In the rows, 128 means zero.
Known rows, with every way that one mark hangs from another:
{B {A Z}}: [112 169  89  94 102 119 127 193 147 139 118 105 167 115 107 105 158  95
 134 128 128  68 136 139 132 116 144 127]
{A B Z}: [ 92 185  97  88  91 132 122 205 140 134 116 108 177 113 130 103 154  99
 135 130 114  67 128 125 142 117 150 134]
{W J}: [141 146 130 101 101 122 130 166 157 141 133 106 157 132 129 111  88 122
 145 117 160 113 119 112 160 124 135 132]
{J W {Y {Z N}}}: [116 121 138 122 130 121  94 144 172 148 115 115 173 127 116  94 136 120
 161  87 136  75 108 118 188  91  91 142]
{Z {N E J}}: [ 98 172  75 104 113 104 131 185 172 175 104 106 188 112 121  89 122 103
 139  92 159  96 103 143 157 140 140 136]
{Z {Y J}}: [134 153 110 108  93 121 125 187 137 156 147 127 159 122 104 108  97 113
 150 138 152  96 111 109 151 128 139 147]
{W {J Y}}: [139 141 131 108 106 123 123 162 168 141 142 106 161 121 134 110  99 122
 157 105 155 109 112 116 171 107 110 132]
{J W {Y Z}}: [117 117 150 121 123 126 114 146 157 150 119 109 160 118 116 100 124 129
 168  86 134  79 111 112 190  89  90 137]
{Y {Z A {N {J W}}}}: [126 127 107 106 111 106  83 155 146 172 105 138 176 138 100  90 139  85
 140  90 143  68 135 106 187 127 143 131]
{N E}: [ 97 166 107  99 116 117 155 179 154 160 115  87 176 103 110  98 100 120
 145 106 148 114 110 138 147 126 125 131]
{Y {J W} {Z A}}: [142 107 122 105 100 115  98 140 133 167 122 134 162 142  77  80  99  97
 162 101 151  84 147  95 181 118 140 136]
{P C E}: [105 173 152 129 123 137 152 202 115 143 117  67 151 118 109  97 129 144
 128 145 119 118 129 111 143 106 111 127]
{B A}: [123 156 104 100 105 117 140 187 152 146 130 101 158 125 108 106 140 110
 137 116 138  87 135 133 131 117 141 118]
{Y Z}: [119 137 136  94 103 129 120 156 144 139 120 123 153 115 102 106 109 124
 129 110 136 100 131 111 162 126 129 136]
{Z {A B} {N E J}}: [ 96 175  55  98 103 103 100 195 152 196 111 118 206 131 118  76 154  63
 143  88 144  71 130 131 162 128 163 120]
{Y {J W} {Z {A E}}}: [138 123 109 112  95 121  95 154 126 165 116 140 159 142  79  87  97  98
 169 110 141  87 140 105 169 123 137 143]
{Z {A B E} N Y}: [111 186  73 111  96 121  63 218 127 166 130 146 192 154 122 105 167  64
 141 145 113  61 117 123 143 122 150 138]
{N {Z Y}}: [121 163 123 119  95 133 126 190 147 141 136 128 156 104 119  98 114 113
 157 114 147  83 104 103 157 130 120 152]
{C {P E}}: [126 161 155 109 107 139 150 206 120 151 116  74 147 116 100  94  99 136
 135 146 138 103 128 108 149 117 118 129]
{Y J {Z {N E}}}: [115 141  88  91  99 126  98 144 166 159 119 133 177 120  80  69  92 105
 142 106 162 105 127 128 154 134 138 153]
{B {A E Z}}: [106 189  75 104  97 127 122 210 140 139 110 111 163 117 111 112 154  98
 142 138 115  72 128 152 117 121 138 137]
{F {C {P E}}}: [128 178 158 119 102 137 138 217 126 153 121  66 151 119  99  82 101 140
 130 146 134  88 132  94 156 101 128 127]
{J W}: [121 136 142 120 122 111 146 173 149 144 115  92 157 136 122 111 112 132
 155 107 143  90 111 113 165 114 120 128]
{J {Y Z}}: [118 131 135 103 108 128 116 155 163 142 131 116 158 101 110 107 123 125
 146  95 134  97 121 121 172 104  99 134]
{A E}: [113 179 109 112 100 122 142 207 146 134 114 107 149 120 120 126 106 130
 142 127 124 113 109 138 127 136 123 135]
{Y J {Z A}}: [144 119 108  91  89 115 100 148 138 160 131 138 161 127  71  86 100  94
 143 110 149  98 154 102 167 131 149 132]
{J W Y}: [120 129 141 127 127 112 137 167 165 148 126  90 162 120 127 109 126 131
 172  92 138  85 103 118 179  91  90 127]
{P C}: [115 174 133 123 112 116 137 198 141 127 118  81 170 122 121 106 126 143
 127 127 134 102 123 118 147 103 134 120]
{Z {A E}}: [128 161 101 108 103 103 123 199 134 149 119 111 161 134 105 121 126  98
 140 124 123  99 132 125 142 135 135 118]
{Y {Z {A B} N}}: [115 142 105  90  99 122  72 163 146 154 119 139 182 142 102  87 151  81
 123 108 127  74 147 110 165 119 148 127]
{Z {A B E} N}: [110 179  72 104  99 111  84 208 150 151 118 126 185 153 118 101 160  77
 132 124 117  79 131 132 135 129 149 121]
{J Y}: [120 146 126 110 114 114 139 175 171 139 136  97 159 104 119 115 125 129
 147 101 136 103 114 126 159 108 100 123]
{N {J Y} {Z {A B}}}: [115 160  87 119  83 120 116 191 155 179 130 130 170  93 128  81 149  83
 179  59 146  61 126 105 185 120 130 127]
{F {C P}}: [135 179 146 116  95 124 129 214 140 142 121  75 162 121 108  88  99 141
 129 134 144  79 130  98 159 101 141 123]

Rows:
[ 98 170  85 123 120 111 108 189 148 194 112 121 194 123 128  91 126  93
 163 106 157  67  84 129 175 122 134 157] | {Z {N E {J W}} Y}
[ 80 220  63 105  87 142  75 232 132 140 111 141 188 126 140 108 168  82
 142 160  99  52 104 143 126 122 144 162] | {A B E {Z N Y}}
[ 93 184  85 122  92 131 141 194 140 194 119 127 177  76 123  77 102  97
 182  81 164  77  91 120 174 139 131 162] | {N E J {Z Y}}
[127 125 127 103 110 117 102 154 155 153 132 121 165 109 100 105 134 105
 146  93 129  89 135 112 178 102 105 124] | {J {Y {Z A}}}
[ 98 169  71  95 110 107  94 187 155 172 118 110 207 140 109  77 155  69
 133 106 135  80 131 131 151 120 151 118] | {Z {A B} {N E}}
[119 140 118 127 115 106 148 179 159 175 116 101 160 108 136 108 122 122
 175  73 151  75 102 118 188 110 114 129] | {N {J W Y}}
[ 95 161 100 118 118 109 163 181 145 197  97  93 177 105 125  89 101 114
 177  77 159  87  97 130 178 125 132 137] | {N E {J W}}
[133 142 120 119 102 121 123 182 133 161 140 122 161 133 108 105  97 113
 167 133 152  83 104 104 162 118 133 150] | {Z {Y {J W}}}
[140 140 109 125  92 120 105 177 134 163 140 136 165 124  99  82 116  87
 178 107 156  69 121  88 175 125 131 147] | {N {Z A {Y {J W}}}}
[137 131 137 102 103 133 107 144 162 143 136 121 159 117 126 103  97 119
 156 100 151 105 121 111 180 104 110 140] | {W {J {Y Z}}}
[140 151  96 127  97 111  98 197 110 174 135 137 168 147  96 108 112  85
 176 138 135  75 117 109 160 121 138 143] | {Z {A E} {Y {J W}}}
[113 154 109  95  89 133  93 179 123 156 118 137 165 131 103 101 132  92
 139 114 113  83 145 114 155 121 143 130] | {Y {Z {A B E}}}
[139 148 101 117  84 120 105 182 137 158 145 140 164 117  95  85 113  86
 165 114 154  79 124  93 165 133 136 144] | {N {Z A {Y J}}}
[117 133 121  99 102 126  97 161 150 156 134 124 171 112 108  99 144  99
 149  94 123  80 138 112 177  97 114 123] | {J {Y {Z {A B}}}}
[ 92 161  97 136 110 123 148 173 166 192 108 104 178  77 129  66 110 110
 207  46 165  73  88 125 193 112 100 151] | {N E {J W Y} Z}
[ 90 194  82  94  94 134  81 209 140 143 121 132 194 125 134  98 174  78
 132 148 114  47 114 125 146 115 151 151] | {A B {Z N Y}}
[132 157  89 107 100 115  94 185 157 152 141 136 175 137 105  99 116  99
 139 141 156  89 106 119 147 134 140 151] | {Z N {Y J}}
[132 116 129 105  99 127 116 140 144 154 120 128 154 131  87  84  86 120
 163 103 156  93 131 102 172 121 133 148] | {Y {J W} Z}
[ 90 189  81  89  97 126  99 203 157 131 110 116 189 124 131  94 169  89
 125 132 118  61 125 133 139 121 151 137] | {A B {Z N}}
[115 147 116 139 103 119 139 177 166 170 116 116 157  92 136  87 122 119
 194  56 159  66  98 108 193 116 105 145] | {N {J W Y} Z}
[104 167  75 115  95 112 140 185 146 196 109 115 181  85 107  70 113  83
 174  63 163  82 118 119 178 141 141 137] | {N E J {Z A}}
[107 164  88 111 115 103 107 185 168 148 101 112 183 111 128 101 155  97
 149 105 137  59 108 134 171 119 126 142] | {A {Z {N {J W Y}}}}
[ 99 182  68 100 109 123  99 196 146 158 118 118 193 116 108  92 169  75
 138 138 130  55 119 148 136 113 142 144] | {B {A {Z {N E} Y}}}
[113 174  94 105  93 118 114 211 127 155 123 116 170 138 117 109 141  89
 144 122 113  87 138 122 139 124 147 116] | {Z {A B E}}
[119 160 104 108 101 120 113 189 129 148 123 123 170 116 108 105 122  99
 158 143 137  65 110 115 158 120 138 157] | {A {Z {Y {J W}}}}
[ 82 210  80  99  84 140 117 227 132 134 105 117 172 113 136 112 149 101
 145 143  99  72 118 143 122 125 143 144] | {A B E Z}
[ 91 179  69 111  86 122 135 193 142 200 112 121 189  90 117  62 127  74
 178  63 155  71 122 117 175 134 149 135] | {N E J {Z {A B}}}
[101 179  93 101  87 138 102 201 122 155 128 128 182 123 125  93 143  87
 162 142 124  48 116 111 155 108 152 154] | {A B {Z {Y {J W}}}}
[ 90 198  69  97  88 129  86 217 138 161 115 139 193 116 141  97 173  74
 140 133 124  39 111 124 155 121 162 152] | {A B {Z {N J} Y}}
[ 94 180  80  94 115 110 114 186 165 139 100 102 193 108 111  96 141  97
 128 126 135  83 111 146 145 130 133 144] | {A {Z {N E}}}
[148 131 110 118 103 106 101 180 118 177 144 129 173 145  91 100 116  82
 167 130 147  73 126  95 174 117 144 134] | {Z A {Y {J W}}}
[100 150  88 107 108 114 127 165 147 203 112 115 183  83 107  86 118  94
 168  65 148  86 118 132 189 116 121 135] | {N E {J {Y {Z A}}}}
[133 147 100 113  93 120  92 190 112 184 146 134 180 150 105  92 133  72
 170 128 138  58 130  92 170 107 155 132] | {Z {A B} {Y {J W}}}
[ 98 180  74 111 111 113 111 195 150 189 118 126 193 112 123  94 126  90
 148 113 155  77  89 134 163 134 140 154] | {Z {N E J} Y}
[122 160 106 102  94 120  98 202 114 172 144 130 180 138 117 110 149  74
 143 134 121  64 130  99 161 112 152 123] | {Z {A B} Y}
[ 82 216  79 104  82 148 100 235 115 145 115 134 174 114 139 117 153  91
 152 158  97  57 106 136 129 119 143 158] | {A B E {Z Y}}
[ 75 197  69  87 100 129 102 200 156 145 105 109 203 116 127  81 161  84
 132 126 123  65 118 143 140 116 148 142] | {A B {Z {N E}}}
[134 154  90 102  82 119  95 196 115 178 153 140 178 139 101  96 130  71
 155 134 137  70 137  97 159 116 161 130] | {Z {A B} {Y J}}
[ 91 146 107 121 119 122 137 159 151 201 103 107 179  89 120  82 110 112
 187  60 153  77 100 130 198 105 109 146] | {N E {J W {Y Z}}}
[105 198  62 107  98 128  89 216 139 144 115 131 177 125 115 109 170  81
 139 151 114  55 116 153 120 120 139 149] | {B {A E {Z N Y}}}
